Every row comes from one small tree of marks. The marks that hang from a mark follow it in brackets, in alphabetical order. Every link used is in the known rows. Which tree was each row made from?
(in the rows, 128 means zero)
Known rows:
budu[lapi muki pego[farugad]]: [119  75 103 132 135 117 120 136 127 118  99 120 137  96 161  77 146 129
 163 121  57 113 118  76 138 103 186 127 142 157  94 139 109 132 114 100
 156 159  63 147 147  99 148 144 113 100 174 105 175 130 164 145  77 145
 186 145 121 132 119 110 140 159 131  71 107  89 148 113 135 148 138 151
 106 115  85 148 143 104 143]
lepi[budu[lapi pori rovo]]: [107  81 123 126 110 154 136 130 119 106 100 105  79 120 180 150 160 129
 106  90  52 111 121 112  97 127 145 124  96 119  64 127 117 109 104  98
 119 116  66 100  74 130 156 125 153 138 158 157 104 174 118  93 140  94
 152 158 130 130 146  98 185 165 138 143  76 124 168 163 188 172 124 120
 124  96 145 158 135 174 123]
pinu[budu[lapi muki pego]]: [114 108 134  98 123 149 113 140 122 124 123 132 115 111 162 143 172 142
 119 106  80 124  88  52 118  99 178 131 136 115  97 137 137 129 125  66
 163 145  86 187 113 108 131 139 134 125 186 108 124 139 156 141 105  94
 180 170 136 137 107  96 125 142 142 110 112  96 136 120 154 148 102 113
 120 112 105 113 151  95 133]
pego[budu[lapi pori rovo] farugad[simuz]]: [ 95  70 119 165 140 127 114 123 125 155 104 113 111 148 127  72 141 155
 126 137  65 109 148  71 124 127 185  77 115 127 111 131 116  94 128 124
 151 127  96 141 103 123 177 102 124 121 127 153 134 145  99 156 140 134
 135 127 135 174 121  91 176 163 120 121  91 143 150 146 144 178 113 141
 150  76  98 162 138 174 117]
farugad[pego]: [119 141 124 136 124 137 149 129 153 129  70 145  97  98 167 172 112 108
 178  94  71 101 108 119 134  93 138 141 121 100 104 124 110 127 171 130
  94 117 133  79 181 139 140 168 126 124 152 145 180 113  86 114 128 158
 117 130 134 116  96 122 179 116 139 140 128 122 177 100 141 119 106 131
  80 144 137 122 144  99 118]
rete[budu[lapi pego pori]]: [139  52 105 118 131 137 171 137  98 127 108 125  49 136 167 116 148 181
 133 106  61  78 149 103 112 144 170 114 131 132 112 147 127 100 143  72
 115  96  53 142 124 114 142 110 126 142 168 156 151 147 127  78 118 125
 187 150 120 149 134  99 174 149 106 104 112 135 148 114 176 150 118  95
 110  96  90 151 116 140 123]
pego[budu farugad[simuz susizan]]: [ 90 111 140 170 130 147  89 116 149 175  78 142 140 148 131 100  78 152
 170 101  81  91 148  83 159 103 191 113 115 118 103 149  98 146 171  98
 122 121 129 104 200 155 174 152 113  68 139 158 153 121  85 197 111 141
 124  62 137 120 140 116 173 125 137 129 109 166 174 118 108 160 100 167
 129 132 105 112 140 124 135]
rete[budu[lapi muki pego]]: [125  62 119 116 132 145 135 160  88 120 104 111  87 126 164 135 143 166
 155 103  59 114  92 100 118 106 198 120 150 127  95 149 122 101 145  64
 127 138  72 171 134 114 134 145 133 147 182 128 144 130 165  92  72 119
 207 161 122 134 135  96 148 134 117 106 125 112 151 142 155 123 136 132
 106 118  92 146 122 116 125]
pego[budu[muki] farugad[simuz]]: [ 97 102 121 152 134 131  83 122 127 151  77 137 163 129 141  92  97 135
 167 117  82 127 124  60 172  90 214 112 111 125 107 136 111 119 164 125
 158 146 126 131 192 145 169 156 124 104 147 136 167 101  83 182  94 172
 143 115 131 141 106 132 144 143 143 119 129 128 161 134 121 146 117 183
 131 119  89 125 145 116 119]
simuz[farugad[pego[budu] susizan] pubas]: [123 154 152 102 143 115 162 111 176 115  79 156 115 174 146 143  91 108
 138 123 102  52 142 100 156 115 127 133 112 127 136  91 113 152 129 132
 141 141 150 100 211 167 151 153 116 113 162 117 176 154  96 177 187 137
  82  83 176  96 166 129 176 118 120 117 127 125 185 138 100 152 102 171
 118 142 116 101  98 140 104]
farugad[pego[budu[muki pori]] susizan]: [ 81 136 143  92 154 145 136 102 141 129  88 144 162 133 163 102 101 145
 129 120  43  80 143  58 144 118 125 126 122 141 129 131 143  98 177 112
 169 111 114 116 174 194 206 148 123 105 165 155 161 140  71 153 105 128
 125 119 147 191 114 139 154 132 106 117 151 107 169 142  96 131  81 148
 135  91  93 132 130 113  92]
muki[budu[rovo]]: [111  89 122 139 111 155 132 143 110 133  83 145 104  92 193 168 143 129
 160  89  82 137  66 156 104  94 168 133  80  91  89 107 108 122 146 118
  76 111  95  86 133 148 141 172 128 144 189 135 112 145  96 111 137 135
 129 131 114  91 124 122 141  95 178 168  85 167 147 163 169 152 125 135
 123 139 178 138 181 116 136]
rete[budu[lapi muki pori rovo]]: [109  55 106 129 153 163 136 151  90 109 123  84  91 131 163 118 144 160
 134 126  30 134  93 102 102 128 178 105 124 125  86 140 128  70 134  82
 133 126  77 158  86 140 168 117 149 159 149 138  98 156 131  74  88 109
 206 177 136 153 149 111 156 152 134 122 104 116 145 183 156 147 137 129
 136 106 110 178 131 129  94]
rete[budu[pego]]: [153  79 105 133 110 144 159 156 104 136  93 158  68 131 177 149 114 176
 173  87  86  90 106 145 132 115 203 136 125 122  96 147 113 123 164  87
  94  95  85 109 157 135 134 161 124 131 180 140 156 125 101 101 102 144
 187 119 116 120 130 102 160 120 123 137 107 147 172 109 165 129 127 120
  90 133 110 121 135 107 132]
muki[budu[lapi pego[farugad] pori rovo]]: [117  50 109 126 108 119 138 122 115 140 105 130 114 109 162  64 194 164
 117 114  76  99 122 102 104 137 178 113 113 145 120 115 118 110 101 119
 129 103  34 126 105  98 163 123  93 130 189 162 148 181 136 134 135 126
 158 157 114 165 109  98 138 153 124 104  81 147 125 155 172 195 138 114
 136  84 121 162 156 165 144]
muki[budu[lapi pego pori rovo]]: [110  62 121 113 118 133 154 135  96 136 109 132  83 101 184 116 190 178
 111 106  74  91 102 114  94 139 170 118 112 139 124 105 123  96 112 100
 117 102  55 146  88 108 153 123 107 155 202 156 125 173 133 103 140 111
 147 165 112 163 107  99 158 140 132 126  87 143 120 158 185 174 113  97
 133  81 140 148 156 159 137]
simuz[pubas]: [133 136 126 135 130 125 157 153 135 118  86 128  73 122 175 164 114  93
 166 105  95 100 139 127 116  96 154 152  83 110  80 113  97 148 123 123
  86 131 130  81 192 125 126 148 130 126 145 105 145 139  89 116 160 166
 116  94 128  56 144 149 165 129 173 121  76 142 174 114 135 160 129 142
  97 145 137 101 157  90 136]
rete[budu[pori rovo]]: [135  66  99 153 128 160 159 150 105 124 111 124  67 136 169 137 128 172
 140 101  62 115 109 143  99 147 183 116  93 115  94 131 118  86 151 104
  92  79  96  89 100 164 163 130 141 139 156 153 105 140  67  88 125 137
 189 148 135 142 145 126 172 137 137 151  94 149 161 150 170 160 142 113
 123 116 122 151 152 118 110]
muki[budu[pego[farugad[susizan]] pori rovo]]: [101  67 123 142 101 139 144 116 129 155 102 153 153 111 178  66 152 198
 127 101  59  79 128 125 123 153 183 130  96 166 110 129 124 135 125 110
 132  80  49  97 131 163 188 139  75  76 207 167 131 180 100 160 119 120
 167 124 138 167 131 128 128 125 113 122  79 160 117 164 139 203 121 140
 151  91 118 135 174 127 151]
lepi[budu]: [120 112 126 118  83 165 124 133 125 112  63 152  96 113 189 184 116 103
 153  73  86 113 111 131 135  96 164 153  93  96  60 136  95 146 151 100
  85 127 103  62 166 136 132 180 150 123 167 150 139 131  91 118 117 129
 144 119 120  73 143 113 172 130 155 161  97 137 188 115 174 149 119 131
  97 143 147 119 144 129 136]
farugad[simuz[pubas]]: [137 142 143 152 132 137 134 160 124 151  87 128  73 116 155 182 109 106
 179 102  94  96 142  93 145 108 180 140  90 116  82 135 101 137 147 113
 114 140 152 112 206 123 117 149 109 129 137 132 148 126  88 138 168 162
 103  88 138  75 114 163 180 119 164 132 104 156 150 127 125 153 107 151
 104 140 134  92 154 104 152]
lepi[budu[lapi muki pori rovo]]: [ 98  70 125 111 121 163 113 134 103  93 104 103 115 107 184 131 162 129
 108 100  36 136  96  91 113 118 157 114 100 132  68 128 133  89 102 101
 156 137  67 133  80 135 167 128 152 149 167 145 104 167 130 101 110  94
 186 178 133 151 144 118 172 170 139 136  96  99 155 185 169 159 124 141
 139  86 131 164 135 163 106]
pego[budu[lapi] farugad[simuz[pubas] susizan]]: [ 94 102 154 156 138 126 105 132 146 166  82 114 111 165 117 103 113 118
 149 126  85  88 171  49 144  97 173 109 112 122 105 141 100 146 113 103
 137 160 122 140 211 126 153 117 111  97 116 146 150 161 125 181 146 129
  85  56 145  92 160 112 169 143 137  97 100 149 168 151  92 183 112 175
 134 106 100 113 123 165 147]
simuz[farugad[pego[budu]] pubas[susizan]]: [144 144 134  88 152 115 182 120 134 101  78 158 114 163 137 151 117  73
 153 156 101  84 106  94 135 101 130 113 115 125 136  88 122 139 112 139
 134 145 170  73 219 163 138 149 146 148 150  96 179 130  70 185 213 168
  76  95 119  93 153  87 191 141 155 135 127 133 189 122 115 161  87 187
  91 149 113 115  64 134 102]
rete[budu[lapi pori rovo]]: [127  53 105 146 133 158 156 149 107 117 112  95  49 143 158 133 148 163
 127 109  41 120 111 132  85 137 169 105 113 113  89 129 115  87 132  80
  97 103  83 126  85 134 157 108 155 151 145 144 101 156 109  73 128 113
 186 158 125 137 155  98 181 149 139 133  90 145 161 157 173 155 138 105
 123 110 110 175 135 147 108]
farugad[pego simuz susizan]: [ 78 163 167 155 145 169 129 133 152 175  81 150 102  99 152 184  87 134
 190  89  45  67 131  85 160 113 158 131 129 114 108 155 132 129 197  89
 112 117 152 108 210 173 161 163  93  96 150 180 161 111 100 147 128 128
 104  93 160 121  98 145 201  98 120 137 149 137 156 129  99 118  83 154
 102 139 129 103 134 108 146]
pinu[budu]: [121 127 119 135 114 163 129 128 147 124  97 144  93 124 171 177 132 111
 145  84 106 132 108 103 118  96 161 147  95  80  84 117 110 149 167  89
  99 109 129  97 149 135 130 155 151 109 147 124 120 119  81 147 143 126
 142 133 136  83 115 118 132 121 173 145  89 148 164  93 162 153 108  99
  96 156 138  95 175  79 133]

Which tree is each row?
[112  98 124 121 139 139 144 142  93 118 137 127 131  96 182 110 140 185
 132 109  47  95 106 119 113 145 181 111 102 187 105 132 140  97 123 115
 175 114  81 142  88 149 176 124 108 125 197 103 131 138 102 121 108 124
 221 173 132 201  97 154 154 142 122 106 102 109 123 148 137 155 119 134
 141  95 103 141 166  86 120] | budu[muki pego pori rovo]
[112  59 105 127 144 115 127 139 116 123 130 101 145 107 158  43 169 166
 136 128  38 114 119  89 114 132 185 110 125 189  97 135 127 103  96 119
 185 132  41 151  78 113 171 106 100 110 179 114 138 156 149 138  95 125
 213 171 133 192 114 125 142 175 112  71  90  96 128 146 137 167 140 147
 135  82  78 158 150 131 128] | budu[lapi muki pego[farugad] pori rovo]
[ 88 104 131  94 155 129 132 128 123 115 108 112 132 128 153 100 155 142
  94 142  39 113 106  69 100 105 138  86 124 138 132 107 151  68 124 132
 173 141 106 157  83 149 186 125 139 168 154 133 149 153 112 109 128 127
 131 180 137 210 108  97 171 162 115 117 134  89 157 164 129 123  99 145
 149  68 110 171 128 156  77] | farugad[pego[budu[lapi muki pori rovo]]]
[117  60  94 117 138 110 140 119 127 120 105 107 144 111 163  46 158 151
 142 126  39  95 154  57 137 142 174 123 134 181 109 142 128 121 116 108
 171 137  50 142 131 109 158 112 111 100 178 118 167 138 148 143  98 146
 197 160 127 172 104 131 142 172 111  59 106  96 138 113 131 163 126 119
 115  88  70 153 136 127 138] | budu[lapi muki pego[farugad] pori]
[ 78  92 109 125 140 134 112  98 147 117  93 129 187 148 155  39  91 148
 142 130  47  99 159  68 153 126 160 132 103 164 112 133 118 122 154 119
 162 104  80  99 170 180 207 133 128  67 160 138 153 136  75 170  90 136
 161 108 137 159 147 146 136 147 128  96 102 131 168 136 104 169 114 152
 137 106  77 132 151 108 108] | pego[budu[muki pori] farugad[susizan]]
[130 123 118 166 127 110 127 152 145 157  75 139 105 122 149 129 105 106
 187 107  93  96 157  85 156 110 205 140  98 121  84 145  93 152 139 132
 117 147 145  96 216 108 128 145  99 104 123 141 168 132  86 165 161 182
 110  80 142  74 117 152 163 135 165 118  93 154 158 131 107 178 131 163
 105 138 111 100 148 115 159] | pego[farugad[simuz[pubas]]]
[121 136 151 149 147 150 148 159  99 148  92 119  84 110 140 188 115 103
 195 123  74 105 120  89 130 106 171 127  92 134  81 131 114 141 137  93
 105 139 175  91 224 148 124 141 126 126 126 121 134 113  85 159 176 156
 110  76 102  66 130 138 198 125 183 131 107 171 164 128 112 173  87 175
  96 143 117  98 111  95 158] | farugad[simuz[pubas[susizan]]]
[110  96 152 116 131 154 108 156 113 130 142 120 111 104 168 149 181 156
 113 102  78 141  63  77  90 109 189 119 122 126  92 126 140 119 104  74
 175 148  83 201  67 115 145 136 135 140 192  91  99 154 158 147 117  90
 196 180 145 154 114  86 127 142 140 118  98  91 120 154 153 148 108 128
 135 108 115 127 160  99 127] | pinu[budu[lapi muki pego rovo]]
[ 92  90 130 144 150 145 113 161 113 106 110  81 108  92 168 149 140 121
 151 108  37 143  69 114  97  94 165 111 116 126  78 119 107 105 112  92
 129 165 104 149  95 130 143 142 149 142 157  90 115 122 156  93 103 117
 178 162 126 112 128 119 153 145 155 128  91  97 147 161 141 122 134 148
 125 130 135 157 158 104 116] | budu[lapi muki rovo]
[ 84 155 185 127 150 130 118 138 145 170  85 131  83 155 122 164 116 118
 137 115  72  59 158  36 135  90 138 108 134 101 130 127 134 126 141 105
 140 157 153 162 200 135 148 134 103 136 130 165 166 160 129 162 170 119
  54  76 156 122 125 100 194 127 118 122 145 130 166 153  91 141  70 166
 128  94 119 106 100 179 119] | farugad[pego[budu[lapi]] simuz[pubas] susizan]
[105  99 118 146 111 149 128 118 162 150 139 158 143 131 159  77 143 185
 120 101  69  90 131  94 116 160 177 129  96 162  89 144 134 148 121 100
 168  73  66 125  93 162 188 122  90  59 175 146 106 176  89 195 127  94
 194 137 167 185 129 124 127 142 113 113  66 140 134 134 126 200 106 114
 143  99  95 111 181 104 148] | pinu[budu[pego[farugad[susizan]] pori rovo]]
[113 106 157 145 100 128 125 141 125 193  81 162 131 119 152 118 136 160
 170 100 103  76 154  72 163 120 207 141 111 144 113 141 117 150 141 108
 130 121  98 127 242 136 144 154  59  96 179 178 164 172 113 195 147 148
 100  63 148  92 125 147 133 102 135 113 109 173 122 172 104 200 109 173
 131 119 119  77 152 143 186] | muki[budu[pego[farugad[simuz[pubas] susizan]]]]
[126  76 124 117 111 140 166 130  99 138 110 153 109  97 193 127 170 183
 126  99  83  90 104 135 101 143 177 126  88 146 126 106 132 101 135 116
 123  82  64 106 106 138 164 142  91 138 211 156 132 161  89 120 142 129
 165 159 114 174  96 132 147 113 139 147  84 154 120 156 179 171 107 109
 132  90 145 141 175 121 134] | muki[budu[pego pori rovo]]
[154 151 129 110 143 108 181 127 169 105  73 143  94 128 162 175 108  81
 163 121 105  77 126 110 148 123 142 141 112 127 121 107 111 149 124 153
 124 143 153  87 206 133 119 155 111 131 153  99 193 139  99 145 191 175
  93 118 164  75 123 149 175 123 146 115 112 115 167 110 123 143 117 160
  89 162 126 112 107 132 121] | simuz[farugad[pego] pubas]
[123 163 151 123 127 117 142 145 135 171  72 160  91 146 142 172 110 101
 144 113 117  82 147  63 146  82 161 124 106  99 127 126 130 116 159 149
 135 137 165 123 211 132 141 156 105 158 130 153 181 132  68 153 177 174
  50  86 145 128 104 124 182 122 142 140 151 136 166 132 115 132  82 173
 110 103 117  97 111 144 118] | farugad[pego[budu] simuz[pubas]]
[143  44  94 158 113 124 146 157 116 143 110 130  81 138 148  99 154 168
 156 111  72 123  93 139 105 105 219 102 149 124  94 138 103 118 107 103
 105 122  54 136  98 109 144 129 117 131 163 132 131 154 154 118 104 137
 207 145 127 136 150  67 153 147 118 122  80 128 163 144 162 158 166 139
 124 115 101 166 129 151 135] | rete[budu[lapi pego[farugad] rovo]]
[ 90  72 120  99 156 131 124 117 118 100  87 103 124 139 160  92 132 134
 116 133  53 115 140  63 117 114 142  99 115 130 117 110 121  91 135  96
 148 138  85 147 126 134 165 112 166 143 166 124 140 137 110 116 107 128
 147 144 114 157 133 118 157 163 140 103 111 112 162 126 146 149 103 123
 126  90  99 154 131 133  92] | pego[budu[lapi muki pori]]
[119  58  99 146 122 110 147 134 133 130 123 119 101 118 160  63 164 168
 133 123  50  90 139 109 106 141 180 108 125 168 100 135 117 116  90 120
 139 113  57 121  88 101 170 101 104 106 168 126 142 156 137 128 131 121
 195 157 119 174 116 102 168 169 118  87  69 119 141 119 151 175 136 121
 127  83  97 161 151 143 140] | budu[lapi pego[farugad] pori rovo]
[137  90  88 138 112 110 157 118 139 119  97 145 116 117 170  62 132 155
 159 108  75  77 167 101 139 150 188 136 104 166 102 135 108 134 141 127
 123  84  66  86 158 123 163 128  92  81 167 138 183 134  87 145 119 168
 179 126 123 160 105 136 155 154 122  84  90 141 149  83 146 178 124 116
  98 100  86 130 159 108 146] | budu[pego[farugad] pori]
[105  84 136 105 139 154 125 142 117 129 152 120 127 115 162 118 188 174
  92 118  62 126  93  53  86 141 174 116 111 144 107 130 158  97 105  86
 198 124  72 196  49 124 158 106 124 130 187 114  97 171 142 137 130  81
 200 204 149 197 103 109 124 157 127 107  90  91 117 150 154 165 108 111
 148  80  94 132 162 114 121] | pinu[budu[lapi muki pego pori rovo]]
[ 87 108 142 153 138 148  91 145 122 172 101 136 168  97 146 100  96 178
 188  98  43  83 132  67 178 122 211 136 137 174  97 163 120 143 159  84
 178 137 101 150 201 152 173 155  72  53 181 144 166 115 125 186  79 130
 190 108 154 141 101 164 157 117 104  87 128 120 126 141  88 151 109 184
 133 127  82 106 149  93 162] | budu[muki pego[farugad[simuz susizan]]]
[122 118 132 146 134 117 121 136 126 156  82 142 118 162 119 110 115 107
 172 148  95 107 137  67 151  83 194 109 105 132 104 118 108 142 123 125
 129 145 156  85 223 139 153 136 130 120 122 127 164 119  60 204 175 171
  88  54  98  88 145 105 179 149 178 127  98 176 182 130 105 193  91 196
 113 128  93 107 101 119 135] | pego[budu farugad[simuz[pubas[susizan]]]]
[ 92  82 126 149 146 130  76 129 126 149  79 108 137 131 125  79 126 123
 161 128  69 130 118  34 161  76 200 100 135 106 115 137 106 113 147 111
 155 169 109 166 164 113 153 134 132 121 145 129 161 123 130 168  96 151
 133 112 131 128 119 107 151 154 134 106 125 119 160 140 123 151 117 175
 127 107  92 148 125 150 121] | pego[budu[lapi muki] farugad[simuz]]
[102 139 143 125 154 148 163 108 174 108  74 144 122 117 164 161  78 110
 173  99  59  63 120 124 171 129 125 134 132 125 115 118 109 150 164 102
 124 121 138  77 192 167 154 171 113  83 167 127 177 127 108 155 147 127
 132 113 168  95 138 134 181 105 119 121 127 124 176 106 118 125 113 154
  98 177 126 119 116 110 124] | simuz[farugad[pego susizan]]
[ 95 118 154 175 127 128 105 146 140 173 107 138 124 157 125 108  94 143
 147 112  91  94 141  98 133 107 202 113  88 137  99 133 112 140 119 123
 147 139 134 121 172 157 175 143 100 102 133 136 131 161  87 190 156 136
 112  59 156 123 156 134 163 136 146 133  88 162 158 181  85 178 118 198
 161 112 114 102 149 140 131] | pego[budu[rovo] farugad[simuz[pubas] susizan]]
[100  95 123 107 147 159 121 124 136 112 119 104 122 121 169 123 164 123
 106 114  61 135 126  28 111 127 144 132 111 105  88 133 139 114 138  74
 166 120  93 160 118 128 152 114 156 122 149 128 102 145 113 130 123 102
 165 182 146 138 107 129 128 158 149 107 104 112 138 123 148 168 102  99
 121 111 103 135 156 105 120] | pinu[budu[lapi muki pori]]
[100 178 178 140 140 144 143 146 149 176  83 145 101 120 144 189  98 120
 178  96  67  65 151  74 144 118 151 133 113 121 102 144 130 134 166 103
 132 138 165 123 233 160 146 156  83 104 133 159 157 142  96 151 163 143
  76  77 170 100 103 157 190 107 128 124 137 140 154 149  85 139  81 172
 112 127 125  84 135 120 143] | farugad[pego simuz[pubas] susizan]
[ 89 165 189 141 137 144 123 148 139 181 101 153 105 148 130 171 108 137
 140 112  85  77 120  91 129 100 169 109 104 126 118 122 138 116 137 129
 145 133 167 138 165 174 174 156  97 130 140 153 143 162  74 166 166 132
  78  78 164 149 133 130 185 107 130 152 133 139 154 183  82 141  77 191
 147  95 129  96 132 147 116] | farugad[pego[budu[rovo]] simuz[pubas] susizan]
[ 87 123 141  83 172 142 152  83 150  92  86 140 172 150 158  98  86 147
 122 137  55  60 136  68 170 145 125 114 124 150 148 114 147 108 165 117
 182 118 122 114 178 196 197 145 123  92 179 129 166 139  87 172 126 129
 134 146 179 177 136 150 164 135  92 108 152  93 158 137 102 140  91 161
 136 124  87 142  95 127  87] | simuz[farugad[pego[budu[muki pori]] susizan]]
[113  92 119  90 133 153 133 122 122 118 132 124 122 119 172 116 180 159
  98 109  70 104 128  29 107 136 159 129 125 139 105 134 151 115 132  75
 185 122  74 181 107 117 156 112 129 121 183 124 116 146 126 141 118  98
 190 183 144 173  95 116 123 154 124  92 112 102 121 118 154 170  98  92
 122  85  80 124 148 112 127] | pinu[budu[lapi muki pego pori]]
[128  94 121 133 129 131 163 143 113 120 124 133  89 108 181 127 141 183
 137 103  66  76 125 138  99 156 182 123  93 172 100 126 121 111 122 119
 126  83  78 109  86 140 167 121 107 123 184 121 138 143  86 110 139 126
 192 152 123 180 105 128 172 136 120 121  84 128 144 119 157 162 114 116
 130 101 116 136 165 104 131] | budu[pego pori rovo]
[ 93 171 177 128 146 140 129 131 143 178  76 162 107 146 130 172  94 127
 149 115  90  63 150  63 150 102 152 123 114 113 128 132 132 129 158 119
 138 130 164 123 223 166 155 156  99 123 135 163 168 151  76 174 164 143
  58  66 167 129 128 132 186 111 127 135 146 144 172 153  85 137  74 175
 134 107 117  82 116 136 120] | farugad[pego[budu] simuz[pubas] susizan]
